In the rows, 128 means zero.
Known rows, with every step that occurs:
tegaz luduv liguke volab: [118 105 147 153  91 147  96 129 184 163  98 101 133 115  86 133 149 119
 129 170  66  58 162 146 116]
volab liguke: [130 114 145 137 146 131 155 145 167 119 109 142 135 117 106  98 126 134
 123 166  51  90 139 187 130]
keteku zafi: [132  91 126 119 138 119 136 131 173 127 132 133 145 134 134 171 122 140
 128 167  53 113 119 166 128]
liguke volab zafi keteku: [156  88 138  97 142 136 117 147 152 135 149 115 104 128 109 144 144 152
  98 150  73 108 153 156 172]
tegaz tarur luduv liguke volab zafi keteku: [172  79 123  87 126 149 109 156 162 139 161 112  98 124 129 138 139 153
  95 150  69 101 143 155 175]
zafi volab: [146 131 140 150 165 126  86 110 151 168  96 112 152 113 118 142 162 139
 105 141  67  56 118 153 120]
keteku zafi volab liguke: [149 122 140 122 161 127 145 146 166 143 111 119 168 113 114 120 132 152
 113 178  22  72 106 172 143]
tegaz luduv: [150 103 162 161  96 111 105  99 191 141 101 130  98 124 104 142 129 134
 132 137 104  91 160 162 109]
volab liguke keteku zafi: [143  97 131  84 134 127 168 142 182 125 143 125 134 127 105 148 128 142
 121 184  40 116 123 174 154]
liguke volab: [105 125 141 155 141 131 111 150 170 150 110  99 131 124  85 136 159 121
 133 159  64  73 164 152 117]
liguke luduv keteku volab: [125 113 116 134 131 125 104 104 209 183  80 143 155 136  92 157 152 155
 122 153  54  81 179 181 100]
zafi keteku: [149  96 138  98 149 140 122 114 144 130 118 133  97 135 113 142 140 133
  95 139  94  99 143 159 145]
tegaz liguke keteku zafi volab: [152 118 130 105 149 131 112 127 162 174 123 101 157 123 106 154 150 154
 104 167  33  72 100 144 137]
zafi keteku volab: [144  95 134 123 148 153 120 106 171 158  85 121 144 149 106 157 144 167
  96 144  63 103 174 174 124]
keteku volab liguke luduv tarur: [161 162 148 150 148 116 119 125 205 148 127 116 139 111  78 151 143 125
 120 136  52  94 153 174 108]
tarur luduv liguke: [128  79 120 120  95 174  96 116 172 130 107 150 122 123 155 117 112 133
 112 159  67  75 131 159  99]
tegaz liguke luduv keteku: [112 117 109 109 113 108 102 125 197 174 115 163 112 125  82 128 138 125
 133 162  62  69 143 161 104]
luduv liguke keteku: [136  94 135 100 104 161 123 104 169 145 117 134 111 112  95 120 153 113
 103 161  85  86 149 170 137]
luduv liguke: [124  83 129 139 102 161 101 104 161 143  95 148 140 113 132 125 132 114
 110 159  78  74 133 169 113]
liguke luduv tarur: [157 161 147 153 145 109  99 115 195 146 138 121 118 110  87 163 147 108
 123 123  79  95 146 162 104]
tarur luduv: [129 104 125 122 130 146 108 135 176 112 125 141  97 139 151 125 111 153
 125 141  70  97 142 158  93]
volab liguke luduv keteku: [124 124 114 107 128 102 118 124 203 159 112 165 120 112  87 124 145 120
 132 167  64  66 146 177 120]
tegaz liguke: [106  98 134 141 114 144 123 146 156 149 114 136 122 142  98 108 113 144
 124 155  49  96 132 154  97]
tarur luduv keteku zafi volab: [148 108 114 100 165 122  97 127 174 171 128 126 157 119 133 156 140 162
 117 165  31  62  96 148 125]
tegaz liguke keteku: [123 105 138 102 112 149 138 133 166 150 130 125  98 132  71 108 140 134
 113 158  65 102 148 159 126]
keteku zafi volab liguke luduv tarur: [170 165 146 137 155 108 116 129 199 150 141 110 143 104  87 159 142 122
 119 144  44  85 124 162 121]
tegaz tarur luduv keteku volab: [135  90 103 121 146 142 109 129 208 174 114 144 141 137 120 138 138 174
 129 146  45  89 168 184 102]

Rows:
[141 154 138 149 108 112 123 117 202 148  68 121 147 129  90 146 147 127
 111 163  59  79 164 178 115] => keteku volab liguke luduv
[138  92 129  88  99 170 119 112 177 136 125 135  98 119 111 115 140 127
 104 162  77  87 148 163 127] => tarur luduv liguke keteku
[168 171 150 147 156 111 110 125 195 152 133 112 135 102  80 148 148 118
 117 135  55  79 133 163 114] => zafi volab liguke luduv tarur
[168 125 165 158 139 116 107 112 198 144 151 123 104 107  88 149 130 130
 135 118  84 102 150 162 104] => tegaz luduv tarur
[167 110 138 109 130 131 102 105 173 175 114 102 155 112 113 162 152 146
 103 168  49  64 105 146 142] => tegaz luduv liguke keteku zafi volab
[121 121 111 113 126 101  98 111 200 165 112 165 113 116  92 141 151 116
 132 154  81  69 149 169 110] => liguke luduv keteku
[140 117 146  99 135 140 160 133 173 129 125 129 107 115  77 101 148 128
 112 166  66  97 153 182 149] => volab liguke keteku
[ 94 118 138 149 121 143 116 169 166 163 115  97 132 137  70 117 141 135
 134 169  37  74 154 140 106] => tegaz liguke volab
[149  80 133 127 118 141 121 144 183 156 139 125 143 132 108 137 135 183
 109 153  44 127 170 182 147] => tegaz liguke keteku volab zafi
[147 114 127 100 162 129 142 153 178 145 125 132 156 115 120 112 123 164
 119 182  11  67 105 169 137] => tarur luduv keteku zafi volab liguke
[132 111 142 144 146 142 155 139 182 139  87 132 162 129 101 110 128 160
 117 169  32  93 161 195 122] => keteku volab liguke
[127 102 130 125 152 138 154 142 192 151  98 148 159 125  94 104 129 163
 125 174  26  85 160 197 123] => luduv keteku volab liguke
[150  81 134 149 131 131 111 137 181 146 127 131 155 128 130 151 134 178
 114 144  54 124 168 188 140] => keteku volab zafi
[144 105 142 119 150 148 160 137 174 138  92 129 150 134  98 113 129 164
 103 167  35  96 159 188 137] => zafi keteku volab liguke
[156  82 135 130 127 136 119 134 185 149 136 126 142 125 114 147 144 176
 109 147  56 127 175 188 152] => liguke keteku volab zafi
[140  77  94  81 142 117 129 151 199 141 166 152 123 129 145 155 115 153
 141 169  41 103 111 169 129] => tegaz tarur luduv keteku zafi
[157  72 128 117 109 154 112 135 190 147 138 130 140 126 130 140 131 182
 106 154  48 121 169 183 145] => tarur luduv liguke keteku volab zafi
[124  78 108  92 146 112 134 134 187 144 147 157 139 127 124 162 122 144
 138 174  44 102 117 170 129] => luduv keteku zafi
[135  94 131 124 116 168 120  99 189 170  84 121 154 133  93 143 154 153
 102 158  58  92 178 182 118] => luduv liguke keteku volab
[165  80 137  95 142 134 119 132 149 126 147 134 100 129 126 144 135 153
  92 140  84 118 144 164 170] => volab zafi keteku
[117  87 104  92 144 131 108 134 191 144 141 176  96 125 127 114 120 151
 139 152  61  81 142 166 100] => tarur luduv keteku
[170 158 148 133 151 121 122 123 200 148 131 115 130 115  77 153 141 128
 110 136  54  95 152 169 120] => zafi keteku volab liguke luduv tarur
[136  82 129 133 108 145  98 164 177 138 150 119 133 114 130 130 132 154
 121 164  48  96 153 161 144] => tarur luduv liguke volab zafi
[152 120 132 129 163 120 101 119 159 165 112 107 168 119 128 166 149 149
 109 159  42  69  98 150 131] => keteku zafi volab
[108 105 128 135 108 164  98 147 177 149 110 107 132 122 110 125 140 128
 125 172  50  60 153 144 107] => tarur luduv liguke volab
[151 168 141 144 119 104 108 118 186 152  77 114 143 116  93 141 155 116
 106 162  63  58 135 163 124] => zafi volab liguke luduv
[135  84 134 142 112 139 101 158 172 145 145 118 142 110 119 134 141 145
 120 163  54  96 154 166 152] => luduv liguke volab zafi
[149  80 131  89  97 137 137 113 189 140 135 126 129 124 113 163 128 135
 118 180  58 106 126 162 145] => tegaz luduv liguke keteku zafi
[157 121 133 108 159 125 110 117 163 168 120 103 157 116 113 162 159 147
 104 163  46  72 104 150 143] => liguke keteku zafi volab
[131  86 130 119 121 107 106 109 201 165 125 167  99 114  93 126 134 138
 145 150  86  76 153 169 112] => tegaz luduv keteku
[161 115 119 103 163 124 141 162 183 151 136 126 153 110 125 112 130 159
 121 176  16  67 100 174 147] => tegaz tarur luduv keteku zafi volab liguke
[145 130 146 137 163 130 135 140 160 144  99 123 156 109 106 102 142 145
 110 166  38  63 120 174 136] => zafi volab liguke
[151 127 147  99 145 139 147 130 169 147 120 117 122 109  77 104 160 134
 103 166  57  79 139 173 153] => zafi volab liguke keteku
[135 107 137 130 135 151 128 107 188 164  90 118 145 139  87 147 157 158
 108 150  62 103 184 183 118] => liguke keteku volab
[153 162 137 135 118 101 116 122 191 151  85 112 151 118  99 152 149 121
 108 170  52  64 125 163 129] => keteku zafi volab liguke luduv
